Known rows, with every step that occurs:
Q/Y/S/V/L/W:   0.5  16.2 -12.5  -6.2  -6.4  15.5  -7.9   4.0   2.2  18.4  -1.7  33.5 -31.8  -2.0   8.7  20.4   0.6  -8.7  55.1  11.1  12.4 -15.6   4.8
L/W/T/Z:  17.6 -26.6  12.6  -8.0  13.9 -12.0  41.5   2.4 -10.8  -0.3  10.1 -23.3   4.7  10.0  15.6   1.6   3.0 -24.8 -37.2 -17.2   5.3   9.4   7.4
W/T/Z:  17.4 -26.1  21.6  -4.5   7.9 -20.0  42.6   1.9 -17.1  -7.7   9.6 -21.2  18.6  18.0   2.2  -6.8   0.4  -1.3 -43.4  -9.3   1.6   0.3  -2.0
T/Z:  -5.3 -17.9   8.9  -3.1  14.4 -17.3  15.9   3.8  -6.9  -5.1   7.1  -6.9  11.4  17.8  -2.0 -18.5   6.1   2.0 -25.1 -15.0  -2.0  -6.6   2.3
S/V/Q/Y/L: -12.2  12.3   0.9   3.9   2.0   0.0  -6.5  -6.6  11.0   7.9  -4.3   5.4   8.4 -17.3 -12.7 -16.9  -1.2  23.0  27.4   2.0  -0.4   6.0  -4.3
L/Y/S/V/Q: -17.8  -4.2   6.5  -4.4  -7.9  -4.0   1.7   2.5  16.6  -8.6  16.3   5.7   0.3  -9.0   1.1   2.6  -1.1  -7.3 -11.1  16.0  -2.3  -7.3  -9.6
S/V/Q/Y: -32.8  13.2  -3.8  -0.6   3.9  -9.6  -9.0  -7.5  15.2   5.4  13.8   4.0  20.2 -17.3 -11.9 -16.9  -1.3   7.9  16.5 -19.5  -0.8  -0.2  -4.4
V/S: -29.5  -0.7   2.0   1.9 -21.0  -9.5  12.3  -1.3   0.0 -10.8   0.0   5.0  -4.8   2.2   3.0 -16.8  -0.7  -5.1  -3.0  14.8  -6.4  14.3   1.8
W/L:  11.7   6.0   0.4  -5.8  25.1  -6.3  -1.7   5.1  -9.9  -5.1 -11.7 -10.0   4.5  13.0 -12.1  -4.9  -2.3  11.0  -0.3 -33.6 -10.4  -5.5   0.8
W/L/V/S/Y/Q:  28.0  11.6 -24.0   7.7 -31.6  19.6 -31.6  -3.3   2.2 -11.4  -6.6   4.1   8.7  -8.9   3.5  11.5  -0.2  15.6 -10.6  12.3 -17.2   4.3  -0.7
S/V/L: -12.5   8.8   8.2  -5.4  11.7   5.0   5.9  -7.5   3.3   7.0   3.1   1.6  -1.0   2.5  -7.5  10.2  -1.3  -3.8  15.2  12.6 -10.6 -19.5  -8.1
L/V/Q: -25.4   0.7  -2.1  -4.3 -15.1  -1.8  -2.4   0.2  16.7 -13.2  21.1 -29.1  15.7 -19.1  -6.3  -3.9  -0.8 -10.3 -12.7   1.7 -15.2   6.9  -8.4
S/V: -13.5   1.8  -0.2  -2.9  22.2  -5.9  -1.9 -11.1   6.3   5.8   0.3  -8.3  16.8   5.8  -3.6 -11.4   3.6   1.7  -9.5 -11.5  -9.4 -18.6  -9.8
W/L/V:  18.9   9.7  -8.9  -5.8   8.9  15.2 -10.4   4.8  -7.2  -5.1  -6.0 -27.3  10.5   1.3 -10.8  15.0   2.1  11.6  -5.8 -22.8 -22.8   0.5  -2.6
Y/S/V/Q:  -8.9   1.3   3.0  -9.9 -12.1 -13.8  13.9   0.1  17.6  -6.8  12.8  -1.8   0.8  -4.9   1.5  -8.9  -5.4   0.9   8.6  27.2  -5.8 -27.6 -20.5
Y/L:   3.3  -1.5   6.3   4.2   9.6  -5.9  -0.5   0.7  -4.3  -1.6 -19.1  -5.6  -3.3  11.9  -4.4 -17.8   0.1  11.5  -3.0   7.4  -1.2  -2.1  -2.2
Q/Y: -24.6   4.8  -8.5   5.7  14.1 -12.8 -20.4   0.8  -6.1   2.4  -3.3  12.5   7.9   7.3  -9.4 -20.3   0.6   9.2   9.7 -36.8  13.4   2.0   8.6
V/L/W/T:   2.7  -7.2  12.6  -7.6   1.6  -1.2  31.7   1.9  -7.5   1.0   5.5 -12.9 -17.9  -0.4   8.6  24.0  -7.8 -37.3   0.4   6.9   5.5   7.9   4.6
S/Y/L/W/T/Z:  36.8 -22.4  10.0   4.5  27.1  -2.8  16.3  -2.6 -15.5  11.7 -11.2  -4.8  -2.2  10.6  14.0  -1.2   8.8  -7.3 -33.8   6.9  11.8  17.7   4.7
S/V/Q/Y/L/W: -10.5  14.3  -8.3   0.7   3.9  11.9 -10.8  -6.1  18.5  15.6  -2.8   1.5  -7.5 -23.2   0.2  -9.1   1.7   1.0  30.0  -7.1   2.6  11.9   5.9
V/L/W/T/Z:  15.0 -21.0  20.0 -10.7  -2.3  -2.2  50.2   6.5 -14.0   1.6  11.5 -13.2 -12.6   6.1  11.1  23.3  -2.4 -30.3 -12.6   7.0   3.5  10.1   9.0
Q/Y/S/V/L/W/T:  22.8   7.2  -0.1  -6.5 -14.8  10.9  24.0   1.7  -8.2  15.6  -0.5  19.0 -23.6  -2.5  11.2  36.4  -5.6 -12.8  42.7  15.1  16.6  -6.8   0.7
Y/L/V:   9.6   2.3  -1.7   2.8  -5.4  15.6  -7.1  -1.1  -2.2  -1.0 -12.3 -25.1   0.5  -1.4  -3.8   2.0   5.2  12.0  -7.6  12.9 -12.3   6.0  -5.6

Rows:
  4.6   1.2  -3.7  -6.1   2.8  -7.6   7.0  -1.7   3.2   3.3  -3.3   5.4  -2.0  12.2   3.7  -7.8   0.8   6.8   5.7  17.2  -3.5 -36.7 -16.0 => Y/S/V
 10.4   6.0   4.9  -9.4   0.0   5.2   1.4   8.0   6.9  -9.9   4.9   1.5  -2.9  -6.5  -7.9  13.8  -3.2   7.2   2.3  -4.6 -12.5  -4.8  -7.2 => W/L/Y/S/V/Q
 10.0   5.8  -8.9  11.4  17.0  14.0 -31.9  -8.3  -3.2   7.7 -15.9  -7.3   6.5   0.5  -3.7   0.8  10.8  14.6 -15.4  17.3  -4.6   8.8  -6.5 => S/Y/L/V
 -4.6   3.3 -10.3   2.8  -6.7 -12.6 -12.0  10.6  -8.1  -0.8  -7.2  27.2  -7.7  13.5  -0.8 -11.6  -1.4  14.6  24.8 -10.4  22.0 -13.4   1.7 => Q/Y/S
  6.2  -5.1 -14.2   9.8  12.1 -15.8 -44.3  -6.8   7.8  -7.2  -0.5  11.3  17.0   9.6   3.9 -25.8  -1.8   1.3 -26.3  -5.4   8.3 -28.1  -2.7 => S/Y/Q
  4.3   1.9  -0.8  11.8  31.7  -6.2 -25.9  -6.9  -6.5   7.4 -21.5   6.7   0.8  13.0  -3.3 -17.7   5.3  13.9  -9.1  10.0   5.9  -0.6  -4.2 => S/Y/L
 -9.5  12.5 -12.3  12.0 -41.6  22.8 -10.3  -0.4  -6.3   0.8 -14.4   7.5  -9.1 -14.1  -0.6   2.6   5.6  22.7  25.4  22.0  -4.6  38.1   7.5 => Q/Y/L/V/S
 19.1  18.5 -16.4  -6.2 -30.2  12.2  -8.8  16.8  -1.3 -11.6   2.8  -0.3  -1.0 -13.8 -11.8  15.6  -5.2  23.3  35.5  -9.6  -3.9   6.5  -2.6 => W/L/V/Q/Y/S
-25.9  -3.0  13.7   1.5   5.3   3.6  -4.8   5.6  -4.6  -5.2   5.5   9.6  -9.8   3.9  -7.2  18.0   0.4 -17.5  -9.8  -1.2   1.9  11.3  10.5 => V/L/Y
-13.3   7.4   0.8  -7.9  13.0  12.6   3.1  -6.5   9.6  15.5   5.1  -1.1 -16.5  -5.1   6.3  16.8   1.5 -27.1  20.7   6.3  -8.6  -9.9   1.8 => S/V/L/W
 -8.5   0.1 -13.8  12.9 -28.2 -10.9 -26.8  -7.5   8.3 -10.3  -0.3  23.8   5.4   1.4  12.7 -21.2  -2.2  -1.3 -17.8  22.8   3.2  -5.2   0.1 => V/S/Y/Q
-38.2   5.9  -2.6   2.8  -4.3 -18.8 -12.2   3.7   7.8  -6.3  11.9   4.9  11.3 -11.6 -12.8 -22.8  -4.9   1.3  13.2 -26.3  10.1  10.0   4.5 => V/Q/Y
  3.2   9.0 -11.7   0.0   4.1  -2.9  -8.6   0.0  -1.2   9.6  -5.4  25.0  -1.1   8.1  -0.6  -6.5   2.5  21.4  29.5  -4.7  10.3 -23.0  -6.2 => Q/Y/S/V
 19.5  -2.5  -1.2   5.2   6.3   2.7   9.8   0.0 -13.1  10.6 -18.3  -6.8  -9.7   0.2   6.1   2.4  -2.4  -2.4   7.8 -17.6  17.8  22.1  12.6 => Q/Y/L/W/T
-16.4   8.3   1.3   5.9 -10.7  -7.7  -8.8   4.7   3.8  -3.4  -3.8   5.1   0.9 -12.1 -12.4 -23.1  -5.0  17.2  25.8  -6.0  10.2  13.3   3.5 => V/Q/Y/L
-24.8   3.1  12.4  -0.6  14.2  14.1  -5.2  -4.5   3.2   5.0   7.2   9.0  -1.2   0.0  -6.9  22.6   3.3 -11.0  -5.3   2.5  -9.3   0.9   2.3 => S/V/L/Y
 36.4 -24.3  16.9  -3.5  11.6  -2.4  45.1   2.9 -13.4   4.1  -7.0 -22.7  -5.0   8.9  14.2   2.2   3.6  -7.2 -25.2   5.1   3.2  15.2   5.4 => Y/L/W/T/Z
  0.7   3.2 -21.4  12.3 -37.8  10.1 -32.8  -8.7  11.3 -10.1   5.3   6.1  12.3 -10.4  11.6  -3.7   2.6   1.0 -21.5  29.3  -8.4   3.2  -3.1 => L/V/S/Y/Q
 -2.0   0.3   3.4   1.8  -7.1  14.0 -17.6  -5.1  12.3  -3.8  10.6  11.7   5.6  -4.9   0.2  19.6  -3.6  -7.9 -10.8   8.0  -5.4 -20.8   2.8 => S/V/L/Y/Q
  1.9  -0.5   3.0  -0.3  27.8   4.3 -16.2   7.5 -11.0  -7.8  -7.5  -2.1   5.1  11.2 -11.1   7.8   1.2   3.7 -20.7 -44.6  -7.8  13.5  11.0 => W/L/Y
 18.3 -15.7  12.0  -0.6 -12.9  -6.2  35.2   7.9  -6.5   0.7   6.1 -10.6  -3.7 -13.0   5.3  -2.7  -1.4  -2.9  -1.4  -8.0  15.1  33.3  11.8 => V/Q/Y/L/W/T/Z
 -2.9 -10.3  -3.4   6.6  -4.9  -5.4 -25.6   3.1   7.4 -16.4   5.8   2.4  12.3   5.7   3.2  -9.8  -2.0  -8.3 -40.5 -19.7   4.8 -11.4   8.9 => L/Y/Q
 26.0  -3.3   9.6 -12.8 -10.1   8.1  43.8   0.1  -2.5   8.9   3.1  -2.0 -28.4   0.9  16.2  36.3  -7.6 -24.3  20.0  37.8   3.0 -17.0  -9.8 => Y/S/V/L/W/T
